What can hang from each mark:
vofaf: sebo zole
sebo: dozev nofit vofaf vore
nibu: karolo lete luveset
vanobo: karolo
karolo: nibu vanobo
lete: nibu vanobo vore
zole: vofaf
dozev: sebo
luveset: vanobo
nofit: sebo

Known rows, with every way that one mark hangs from another:
vofaf{sebo{dozev nofit vore} zole}: [-16   7 -16 -15  23  21  -3  29   6  -3  27   3  21  11   1   7   7 -30
   5  -6 -18   0  -2  -1  35  -7  -5 -37  21]
lete{nibu{karolo} vanobo vore}: [ -8  -3  -4 -16  11  18  -8   7   7  11  11   2   7  -2 -13   5  10   9
  22  -4   9   1   1 -10  26  -2 -20   1   7]
nibu{karolo lete{vanobo} luveset}: [-16   6  -4 -15   7  21  -3  14  21   8   5  19  -3  -3 -13   3   8  11
  19   2   4  -2  -6  -9  31   2 -26   0   4]
lete{nibu vore}: [  3  -8  -7 -13  12  11 -17  11   4   7  12 -10  14   8  -7   1   6 -10
  22   0   9  -5   5  -7  25  -7  -9  -8  10]
sebo{nofit}: [  4  -7 -11 -15   7  12 -13  20   9  -3  13 -10  15  15  -2   1   6 -16
  16   2  -5  -3   7  -8  26  -7  -7 -21   9]
vofaf{sebo{dozev nofit} zole}: [ -9   4 -14 -19  23  19  -4  23   7  -6  26   3  22  13   2   5   4 -27
  12  -2  -8  -1  -3  -1  31  -9  -7 -35  17]
karolo{nibu{luveset} vanobo}: [ -9   3   4  -8   5  20   1  21  20   3   8  10  -2   1 -15  -6   4  -7
  22   1   2  -3   1 -11  15  -5 -22  -7   7]
nibu{karolo lete}: [ -5   0 -10 -17  11  12 -11  16  14   5   8   4   4   7  -5  -1   8  -7
  16   5   5  -6  -3 -11  31  -1 -17  -7   4]
sebo{dozev nofit vofaf vore}: [-11  -1 -17 -11  12  21  -4  27  11   0  25  -6  15  10   0   3  18 -25
   5  -7 -20  -6  -2  -4  27  -2  -6 -28  13]
vofaf{sebo{dozev vore}}: [ -9  -1 -12 -12  17  14 -12  26   5   2  22  -6  14  10  -1   5   7 -22
   6  -3 -14  -2   1  -7  33  -8  -1 -30  18]
sebo{nofit vofaf vore}: [ -6  -3 -14  -9   7  18  -8  26   9  -1  19 -10  16  13  -3   0  16 -23
   5  -3 -16  -5   3  -6  27  -4  -7 -24  13]
lete{vanobo vore}: [  4  -9  -7 -12  11  15 -15  14   2   3  10 -10  14  10  -6   3   6  -5
  20  -1   9  -5   7  -5  28  -6  -6  -8   6]
nofit{sebo{dozev vofaf vore}}: [-13  -8 -10 -11  14  17  -5  25   8  -2  23  -6  15   5   1   2  19 -24
   5  -6 -15 -12  -1  -5  25  -8  -5 -24   9]
dozev{sebo{vofaf{zole}}}: [ -5  -3  -7 -12  17  13  -2  22   2 -11  19   3  20  12  -2 -13  12 -28
   9   3   4 -12  -3  -3  21 -13  -8 -19   8]
nibu{karolo{vanobo} lete}: [-10   5  -4 -15   9  18  -3  16  18   5   7   9   0   1  -9  -1   8  -4
  17   3   5  -4  -4 -11  26   0 -22  -3   4]
nofit{sebo{dozev vofaf{zole} vore}}: [-18  -3 -10 -14  20  20  -1  27   5  -6  24   3  20   7   2  -1  18 -29
   4  -6 -11 -13  -3  -1  27  -7  -6 -25   9]
vanobo{karolo}: [ -1  -7  -5 -17   8  10 -11  19   9   2   9  -7   8  14  -4  -1   4  -8
  16   7   4  -3   6 -13  21  -4 -10 -14   6]
vofaf{sebo{vore} zole}: [ -9   3 -10 -13  19  14 -11  28  -1  -3  18  -1  19  14  -3   0   5 -25
   5   1  -6  -2   3  -5  35  -9  -2 -28  17]
vofaf{sebo{dozev vore} zole}: [-13   4 -13 -15  24  17  -8  29   1  -2  24   3  19  12   0   2   7 -27
   5  -2 -10  -3  -1  -3  34  -7  -2 -32  18]
karolo{nibu{lete luveset}}: [ -8   6  -3 -10  10  16  -6  18  23   8   6  14  -2   2 -12  -4   5  -6
  23   3   3  -5  -5  -6  23  -2 -22  -7   7]
karolo{nibu}: [  3  -5  -4 -12   8  10 -11  20  10   2   8  -3   8  11  -7  -8   6 -13
  19   4   2  -4   5 -11  19  -7 -11 -15   6]
vanobo{karolo{nibu{luveset}}}: [-10   1   1 -13   7  16  -1  20  21   7   9   8  -2   5 -12  -2   2  -3
  22   5   2  -1   0 -14  14  -3 -23  -9   8]
nibu{karolo lete{vore} luveset{vanobo}}: [-14   6  -7 -12  10  24  -3  13  23  14  10  11  -1   2 -11   9   2  -2
  26   0  11  -7  -8 -10  29   2 -28   4   6]
luveset{vanobo}: [  1  -8  -6 -11   5  13 -10  19   8   1   6  -4  11  14  -5  -1   4  -8
  19   4   4  -4   6 -14  21  -6 -11 -14   5]
dozev{sebo{nofit vofaf{zole} vore}}: [-14   4 -12  -9  17  19   2  27   6  -9  25   2  20  10  -2  -5  16 -34
   2  -4 -14  -6  -3  -1  28 -11 -11 -26  16]
vanobo{karolo{nibu{lete{vore} luveset}}}: [-12   7  -2 -12  14  20  -3  14  26  15  10  10  -4   1 -12   4   1  -6
  28   1   9  -5  -6  -6  21   0 -27   1  10]
dozev{sebo{vofaf vore}}: [ -7  -4  -8  -6  11  13  -6  24   5  -4  20  -6  13   9  -4  -8  16 -26
   3  -1 -10  -9   0  -7  24 -13  -6 -20  13]
nofit{sebo{dozev vore}}: [-10  -8  -8 -13  14  14 -10  23   7  -1  18  -6  13   5   2   5  12 -20
   9  -4 -15  -8   4  -7  29  -9  -4 -23  10]
zole{vofaf{sebo{dozev nofit vore}}}: [-15   4 -13 -12  21  22  -4  26  12   3  28   0  20  14  -3   9   7 -28
   0  -7 -20  -1  -3   0  36  -9  -5 -39  28]
nofit{sebo{dozev vofaf}}: [ -7 -11  -8 -15  13  15  -6  19   9  -5  20  -5  16   6   2   0  15 -21
  12  -3  -5 -13  -2  -5  20 -10  -6 -21   5]
zole{vofaf}: [  2  -8  -6 -13  11  11 -13  20   7   0  10  -5  17  20  -6  -7   5 -16
   9   5   5 -10   6  -5  28  -9  -4 -20  13]

Rows:
[ -8  -1   2 -13   8  16   0  17  14   6   5   7   1   3 -12  -1   8   5
  20   2   2   4   2 -14  13  -2 -22  -9   5] | lete{vanobo{karolo{nibu}}}
[-17   7  -5 -13   6  22   0  16  25  10   6  18  -4   1 -12   4   5   4
  22   4   5  -4  -8 -13  27   2 -30  -2   4] | nibu{karolo lete luveset{vanobo}}
[ -7  -1 -16 -13  12  17  -9  25  10   1  21  -7  14  11   1   6  11 -21
   9  -5 -18  -3   3  -6  31  -4  -5 -27  14] | sebo{dozev nofit vore}
[-12   2   1 -14   4  21  -1  19  18   3  12   7  -1   1 -13  -1   4  -2
  18   3   3  -4   1 -14  23  -4 -21  -4   5] | nibu{karolo{vanobo} luveset}
[-10   1  -4 -15  10  15  -6  15  15   6   3   9   2   4  -8   3   8   8
  18   4   4   1  -1  -9  25   1 -21  -7   5] | nibu{lete{vanobo{karolo}}}
[-11   5 -13 -13  19  18  -7  28   4  -4  21  -1  22  14  -3   5   5 -28
   5  -3 -14   2   2  -3  36  -9  -6 -33  20] | vofaf{sebo{nofit vore} zole}
[-11   2 -14 -11  14  20  -4  30   6  -5  20  -1  21  14  -3  -3  15 -28
   4  -3 -12  -6   1  -2  29  -3  -8 -26  13] | sebo{nofit vofaf{zole} vore}
[-12   0 -10 -11  21  18  -8  26   7   4  24  -1  18  15  -4   3   6 -26
   0  -3 -12  -5  -1  -2  35  -9  -1 -33  25] | zole{vofaf{sebo{dozev vore}}}
[-11   3 -15 -13  17  18  -7  26   9   1  26  -6  16   9   1  11   7 -25
   6  -7 -22   2   0  -5  33  -8  -4 -35  21] | vofaf{sebo{dozev nofit vore}}
[ -3  -5  -7 -17  11  13 -12   9   8  10  14  -5   9   4  -9   3   7  -5
  22  -1   9  -4   1 -11  26  -4 -15  -3   9] | lete{nibu{karolo} vore}
[-14   5  -6 -14  12  24  -6  10  19  12  10  12  -1  -3 -13   8   6   6
  23  -2  10  -5  -6  -5  33   1 -25   5   6] | nibu{karolo lete{vanobo vore} luveset}
[ -9   0 -11  -7  11  17  -2  24  10  -5  23  -6  15   8  -3  -2  17 -29
   3  -5 -18  -5  -1  -5  25 -12  -9 -25  16] | dozev{sebo{nofit vofaf vore}}
[-12   3   3 -11  10  22   0  14  19  11  10   8  -2  -1 -15   6   3   5
  27  -2   8   0   0  -9  16  -2 -25   0   8] | lete{vanobo{karolo{nibu{luveset}}} vore}
[-15   4 -17 -14  18  23   0  30   8  -4  26   2  21  12   1   0  17 -29
   4  -6 -16  -8  -4   0  29  -1  -8 -30  14] | sebo{dozev nofit vofaf{zole} vore}
[-10   3  -5  -9   6  19  -5  18  21   7   4  13   2   6  -9   2   3  -1
  22   4   5  -5  -4  -9  26  -1 -23  -6   6] | nibu{lete luveset{vanobo}}
[ -9   0 -16 -17  18  21  -1  24   9  -7  24   3  22  13   2  -3  14 -27
  11  -2  -5  -9  -5   1  24  -3  -9 -28   9] | sebo{dozev nofit vofaf{zole}}
[-17   9  -1 -14   7  22   1  17  24   7   8  17  -6  -3 -13   0   5   0
  19   3   4  -4  -7 -10  27   1 -27   1   5] | nibu{karolo{vanobo} lete luveset}
[-12  -7  -8 -18  19  17  -2  22   5  -9  22   3  21   8   3  -4  15 -26
  11  -2  -1 -14  -4  -1  22  -8  -7 -23   5] | nofit{sebo{dozev vofaf{zole}}}
[ -6  -4  -8 -15  21  16  -9  20   8   1  22   0  19  16  -3   0   3 -23
   6   0  -2  -6  -2  -2  30 -11  -2 -31  20] | zole{vofaf{sebo{dozev}}}
[ -8  -2  -6 -10  16  15 -12  25   6   3  18  -4  18  17  -7   1   5 -23
   0   0  -8  -3   3  -4  36 -11  -2 -30  24] | zole{vofaf{sebo{vore}}}
[-13   6  -1 -11  10  18   3  17  24  12   3  15  -4   4 -10   2   5   0
  25   3   4   1  -7 -15  14   2 -31  -7   6] | luveset{vanobo{karolo{nibu{lete}}}}
[-10   2  -7 -16   9  17  -7  14  14   6   4  11   2   1  -9   1  11   7
  16   2   5  -1  -3 -10  30   1 -21  -3   3] | nibu{karolo lete{vanobo}}
[ -9  -9  -6  -9   9  14  -9  24   6  -3  16  -9  15   7  -2  -1  17 -22
   5  -3 -12 -10   3  -7  25 -11  -6 -20   8] | nofit{sebo{vofaf vore}}
[ -8  -4 -14 -10  12  17  -8  26   7   1  21  -7  14  11  -1  -4  17 -22
   5  -3 -12 -10   0  -5  25  -3  -3 -24  10] | sebo{dozev vofaf vore}
[-17   4   3 -14   4  21   3  14  19   7  11  16  -2  -6 -18   0   8   7
  20   0   3   0  -2 -14  20  -3 -27  -1   7] | lete{nibu{karolo{vanobo} luveset}}
[-12  -1  -1 -12   4  19  -1  19  19   6   8   6   1   8 -10   4   1   2
  22   5   4  -1   1 -16  17  -2 -23  -9   6] | nibu{luveset{vanobo{karolo}}}
[ -4   2  -5 -10  15  18  -8  12  14  10   5   7   3   1 -11   2   8  -3
  26  -3   9  -3  -3  -3  24  -1 -20  -2   7] | karolo{nibu{lete{vanobo vore}}}
[ -9   1   0  -7   4  19   0  20  20   7   6  10   0   5 -14  -2   3  -3
  25   2   2  -2   0 -14  15  -4 -23  -9   6] | karolo{nibu{luveset{vanobo}}}
[ -1  -7  -4 -12  11  15 -12   9   3   7   9  -2  12   2 -11   4   9   4
  22  -4   9  -1   5  -6  25  -5 -13  -5   9] | lete{nibu vanobo vore}
[-13   1 -15 -13  19  19  -4  29   4  -3  23   2  19  13   0  -6  17 -27
   4  -2  -8 -11  -3  -2  28  -2  -4 -25  10] | sebo{dozev vofaf{zole} vore}
[ -2  -6  -5 -15  12  17 -10  13   7   6  10  -7   8   8  -7   6   4   0
  21   0   9  -1   6  -9  23  -3 -13  -5   7] | lete{vanobo{karolo} vore}
[ -8  -2  -2 -11   9  19  -9   9  11   9  10   6   7  -2 -15   5   6   9
  24  -4   8  -1   2  -5  25  -5 -18  -1   9] | lete{nibu{luveset} vanobo vore}
[ -6   1 -12 -11  13  15 -11  25   7   0  20  -9  16  12  -3   8   6 -23
   6  -3 -18   3   4  -7  33 -10  -5 -31  20] | vofaf{sebo{nofit vore}}
[ -9   0   1 -11   7  16   2  20  18   8   6   6   0   8 -10   0   4  -2
  23   4   3   2   1 -19  10  -2 -25 -11   6] | luveset{vanobo{karolo{nibu}}}
[-10   5  -3 -10  14  21   0  14  23  16   7   9  -2   4 -10   7   3  -5
  29   0  10  -2  -7 -12  16   2 -30  -1   8] | luveset{vanobo{karolo{nibu{lete{vore}}}}}
[ -7   1 -10 -13  17  17   2  22   7 -12  23   4  22  11  -1  -8  13 -31
   9  -1  -4  -8  -4  -1  22 -13 -12 -24  12] | dozev{sebo{nofit vofaf{zole}}}
